Each row comes from the steps of one walk. Every step used is in the known rows, and no mark comes twice. Write the walk behind each row, first mark first.
In the rows, 128 means zero.
Known rows
nete, nesap: [131 115 134 131 121 124 105 112 168  97 135 130 117 122 140 133 130 120
  87 130 150 151 126 138]
gubo, gupe, nete: [ 85 166 149 161 136 127 116 139 103 143  98 141 111 168 123 148 126 118
  71  86  93  81 172 166]
loda, gubo, gupe, nete, nesap: [ 87 144 162 183 133 118  82  92 131 130  89 137 102 147 127 171 139  90
  84  86  96  96 204 159]
loda, gubo, gupe, tepavav, nesap, nete: [ 84 147 165 124 121 140 132 105 163  98  85 129 137 154  67 179 150  93
 150 140  94  41 122 102]
tepavav, nete, nesap: [101 103 142 115  97 135  90 132 191 116 129 123 127 117 168 141 135 126
  59 128 157 147  97 160]
gupe, mapid: [143 149 127 122 117 129 144 130 171 123  61 121  99 153 114 132 123 108
 104 134 104 119 111 126]
tepavav, nesap: [143 113 142 109 125 136 150 127 165 102 119 132 144 130  86 140 113 104
 126 136 164  95 129 108]
gubo, gupe: [ 76 139 147 148 133 126 115 146 127 167 109 140 121 144 134 140 107 122
 112 113 101  92 130 147]
mapid, gupe, gubo, tepavav, nete: [123 120  72 159  98 161 160 143 116  88 137 103 133 154 180 145  99 143
 156 134 145  75 156 154]
gubo, gupe, mapid: [ 92 159 146 142 116 122 131 145 172 159  44 133  93 169 119 145 104 103
  85 116  78  82 108 145]
nesap, nete: [132 143 133 112 115 142 116 123 132  98 132 144 133 121 121 134 185 152
 115 140 135 133 156 129]
gupe, mapid, gubo, tepavav: [154 132  80 144 103 152 152 164 155  77  79 134 106 188 125 105  77 156
 118 145 111  75  85 145]
mapid, gupe: [145 126  85 144 121 142 135 132 118 113 133  89 132 129 156 124 105 123
 132 126 149 122 160 120]
loda, gubo, tepavav: [134 108 127 145 125 126 149 112 122 106 119 125 130 128 121 154 112 135
 190 132 103  87 135 145]
gupe, nete: [132 155 127 145 133 131 130 116 110 107 118 131 114 149 116 139 146 126
  93 100 121 121 169 146]
loda, gubo: [130 118 135 141 137 128 115  99 114 143 111 120 130 115 122 145 138 105
 184 126 105 119 163 109]
mapid, gubo, gupe, tepavav, nesap: [ 85 135 116 144 123 155 134 165 149 109 111 127 137 198  88 130  66 111
 113 137 115  26  65 105]
gupe, gubo, tepavav: [135 135 101 156 133 134 169 122 103  83 139 146 114 157 123 142 114 144
 178 140 120  84 153 141]
loda, gubo, gupe, mapid: [ 96 149 158 156 125 124 117 119 159 176  27 125 100 155 112 160 115  80
 141 116  55  76 144 125]
gupe, tepavav, nete: [ 87 129 129 108  99 137 127 143 161 115 123 103 136 161 144 143 128 120
 106 135 104 108  35 140]
tepavav, nete: [100 118 137 112 104 139 115 146 149 148 119 123 143 124 156 134 136 131
 101 121 129 128 101 149]
loda, gubo, tepavav, nesap, nete: [150 106 147 116 110 146 163 105 160  48 111 144 150 113  75 173 155 138
 174 155 146  60 164 126]
gubo, tepavav: [130 115 119 137 119 128 162 143 135  91 140 133 127 140 128 135 101 153
 133 132 129  96 101 157]

Write each row's walk
[ 82 137 151 126 123 127 153 139 172 110 101 123 131 178  80 157  87  89
 106 130 110  40  61 118] -> gubo, gupe, tepavav, nesap
[109  88  95 135  85 162 101 168 170  76 149 139 130 152 179 116  89 172
  71 141 159 100  75 179] -> mapid, gubo, tepavav, nete, nesap
[124 111  75 163  92 152 135 128 155  54 146 104 119 149 191 147 102 134
 111 133 171  98 156 166] -> mapid, gupe, gubo, tepavav, nete, nesap
[144 129 146  96 112 152 140 120 168  74 122 149 150 117  83 145 169 133
 112 153 167 102 157 111] -> tepavav, nesap, nete
[148 113 138 103 105 145 173 135 172  35 130 157 144 128  81 154 146 160
 118 161 169  69 130 142] -> gubo, tepavav, nesap, nete
[ 83 135 110 163 131 153  96 171 102 164 115 145 128 168 146 108  87 144
 112 117 106  75 133 133] -> mapid, gubo, gupe
[108 111 115 145  98 139 124 121 164  71 142 145 113 150 163 154 121 136
 109 141 144 104 124 169] -> gupe, gubo, tepavav, nete, nesap
[145  99 131 119 113 132 187 134 168  65 127 139 142 137  87 150  89 135
 126 142 163  62 103 143] -> gubo, tepavav, nesap
[151 132  59 176 124 148 176 127  93  66 143 108 115 158 152 137  94 139
 181 140 141  80 183 132] -> mapid, gupe, gubo, tepavav
[ 40 138 108 142 102 160  95 182 138 150 118 121 135 199 163 122  87 136
  91 121  85  59  37 143] -> mapid, gubo, gupe, tepavav, nete
[138 112  81 148 116 152 141 163 108  87 143 141 133 160 138 105  82 174
 140 139 135  81 104 146] -> mapid, gubo, tepavav
[ 36 138 147 125 100 134 112 161 160 154 107 114 128 171 150 153 105 113
  84 114  82  71  39 155] -> gubo, gupe, tepavav, nete
[105  92 130 122  82 135 121 143 195  80 140 130 128 130 169 145 111 152
  60 134 154 117  72 191] -> gubo, tepavav, nete, nesap
[128 103  97 133  70 162 119 164 217  67  83 132 103 177 165 120  81 155
  48 144 136  95  58 177] -> gupe, mapid, gubo, tepavav, nete, nesap
[ 83 151 157 112 113 139 142 138 178  82 102 139 135 170  74 165 138 116
  94 142 117  46  89 119] -> gubo, gupe, tepavav, nesap, nete
[ 78 130 157 159 135 123 105 120 112 183  91 128 125 130 127 158 118 100
 165 110  81  83 165 127] -> loda, gubo, gupe
[ 89 118 131 110  92 131 106 125 200  87 134 104 125 152 154 144 129 113
  61 135 125 129  31 148] -> gupe, tepavav, nete, nesap
[171 137  75 144 108 170 188 119 134  12 137 128 137 148 107 152 137 146
 164 162 182  49 212 116] -> mapid, gupe, gubo, tepavav, nesap, nete
[169 117  94 129 100 159 180 159 192  55  69 139 120 186  83 120  64 137
 114 156 143  45  90 128] -> gupe, mapid, gubo, tepavav, nesap
[ 70 149 100 159 129 145 112 167 113 134 119 126 121 201 133 114  83 133
 116 130  80  61  66 124] -> mapid, gubo, gupe, tepavav
